Every row comes from one small tree of marks. Brackets hold a mark, then the marks that hang from it, in alphabetical order. Every link used is in the known rows. Which tree was each row made from?
In the rows, zero is written as 128.
Known rows
{tasat {sasu dedebal {febibeb {libed ridob}}}}: [134 100 158 138 117 170 143 139 127 165 164 116 120 106 106 181  91 126
 131]
{nema {libed ridob}}: [132 116 142 129 154 149 164 121 134 133 129 175 108 116 138 184 109 142
 111]
{sasu dedebal {febibeb {libed nema}} tasat}: [137 113 149 155 172 182 100 112 125 102 166  72 127 121 123 185 114 174
 128]
{betiga neda {sasu dedebal {febibeb libed} tasat}}: [133 137 141 150 127 182 127 124 145 110 163  78 127  99  88 174  97 146
 152]
{libed {febibeb sasu} ridob}: [121 114 156 133 122 166 197 128 139  95 151 216 116 129 165 146  92 138
 138]
{sasaz dedebal}: [138 123 134 140 116 154 143 114 137 176 147  94 127 119 152 122 135 149
 124]
{febibeb libed sasu}: [131 147 140 129 122 145 176 125 130 145 151 156 113 119 134 171 103 143
 164]
{neda {betiga {sasu dedebal {febibeb libed} tasat}}}: [137 131 148 146 147 161  95 125 129 129 167  77 139  98 107 156  90 145
 153]
{betiga neda {sasu dedebal {febibeb {libed ridob}} tasat}}: [131 106 150 146 129 189 159 131 145  98 158 124 125  99  89 185  66 147
 133]
{tasat {sasu dedebal}}: [136 125 130 128 104 160 101 126 127 197 161  96 127 119 127 133 138 120
 127]
{pokonid {sasaz dedebal}}: [133 110 134 138  99 155 134 110 138 177 151 133 123 117 153 121 126 156
 116]
{febibeb sasu}: [127 135 131 126 103 149 149 123 136 139 150 145 118 123 158 142 122 145
 147]
{betiga {sasu dedebal {febibeb {libed nema}} tasat}}: [134 123 146 156 143 176 105 127 121 116 168  94 126 119 119 203 103 166
 143]
{neda {betiga sasu}}: [136 141 127 131 116 138 123 146 128 160 141 158 140 114 138  98 118 132
 148]
{febibeb {libed nema ridob} {sasu dedebal tasat}}: [131  99 149 133 162 186 159 119 122 120 161 190 123 132 133 211  58 173
 124]
{sasu dedebal {febibeb {libed nema ridob}} tasat}: [136  85 158 151 175 188 132 119 125  88 161 119 126 121 120 194  84 177
 110]
{neda {betiga {sasu febibeb}}}: [133 133 138 142 107 144 108 149 134 133 150 117 140 104 142 101 119 137
 151]
{betiga neda {sasu tasat}}: [134 132 119 139 113 162 147 116 149 109 142 147 121 116 120 131 116 142
 142]
{tasat {sasu {febibeb {libed nema ridob}}}}: [135 100 157 149 128 167 160 151 119 141 152 187 114 124 129 178  87 141
 136]

Which tree is each row?
[122 122 156 137 143 197 163 143 126 109 160 215 134 141 165 158  90 153
 118] : {libed {febibeb {sasu dedebal}} nema ridob}
[136 103 157 146 131 184 130 152 118 159 162 149 126 120 118 185  85 142
 124] : {tasat {sasu dedebal {febibeb {libed nema ridob}}}}
[134  97 159 143 138 155 179 134 133 104 144 135 115 109 122 170  96 150
 133] : {sasu {febibeb {libed ridob}}}
[121 118 155 140 138 180 190 141 129  89 147 252 122 143 178 149  91 153
 129] : {libed {febibeb sasu} nema ridob}
[123 102 156 143 154 182 179 113 133  60 155 241 116 145 178 165  80 163
 126] : {libed {febibeb {sasu tasat}} nema ridob}
[132 129 140 130 143 165 135  98 131 135 168 103 118 116 122 196  92 154
 149] : {febibeb libed {sasu dedebal tasat}}
[135 103 158 148 159 186 145 149 122 120 155 129 132 120 122 180  94 166
 114] : {sasu dedebal {febibeb {libed nema ridob}}}
[130 147 140 126 127 164 147 126 128 167 162 118 125 116 124 179 102 144
 153] : {febibeb libed {sasu dedebal}}
[137 114 149 147 157 166 112  99 133 106 168  37 121 107 110 181 117 158
 136] : {sasu dedebal {febibeb libed} tasat}
[135  80 158 154 171 170 160 118 127  70 149 156 114 124 132 187  85 177
 121] : {sasu {febibeb {libed nema ridob}} tasat}
[128 140 130 146  86 167 138 147 149 113 145 118 127 106 122 120 127 137
 150] : {betiga neda {sasu febibeb}}
[136 129 149 145 110 145 137 130 128 156 160 104 109 111 117 163 122 124
 160] : {tasat {sasu {febibeb libed}}}
[121  97 156 134 143 184 161 101 139  85 168 166 123 126 153 171  81 149
 121] : {libed {febibeb {sasu dedebal tasat}} ridob}
[118 139 160 134 147 164 192 119 137 104 145 228 103 125 161 197  87 134
 137] : {nema {libed {febibeb sasu} ridob}}
[137 126 127 132 138 157  84 120 130 151 158 108 145 111 127 123 108 142
 132] : {neda {betiga {sasu dedebal tasat}}}
[127 128 158 140 170 160 182 117 135 101 136 195 107 122 147 178 113 131
 120] : {nema {libed febibeb ridob}}
[133 122 138 143 128 163  68 123 134 123 167  68 146 103 130 129 107 148
 136] : {neda {betiga {sasu dedebal febibeb tasat}}}
[133 134 141 153 121 165 153 121 147  90 153 119 114 103  98 165  97 145
 163] : {betiga neda {sasu {febibeb libed} tasat}}
[124 131 147 144 155 192 118 108 129  92 172 155 129 141 168 162 110 162
 134] : {libed {febibeb {sasu dedebal tasat}} nema}
[130 123 130 151 102 168 130 120 152  84 153 108 120 107 121 133 116 148
 146] : {betiga neda {sasu febibeb tasat}}
[123 101 156 137 139 167 191  99 141  66 156 205 110 131 164 166  82 148
 133] : {libed {febibeb {sasu tasat}} ridob}
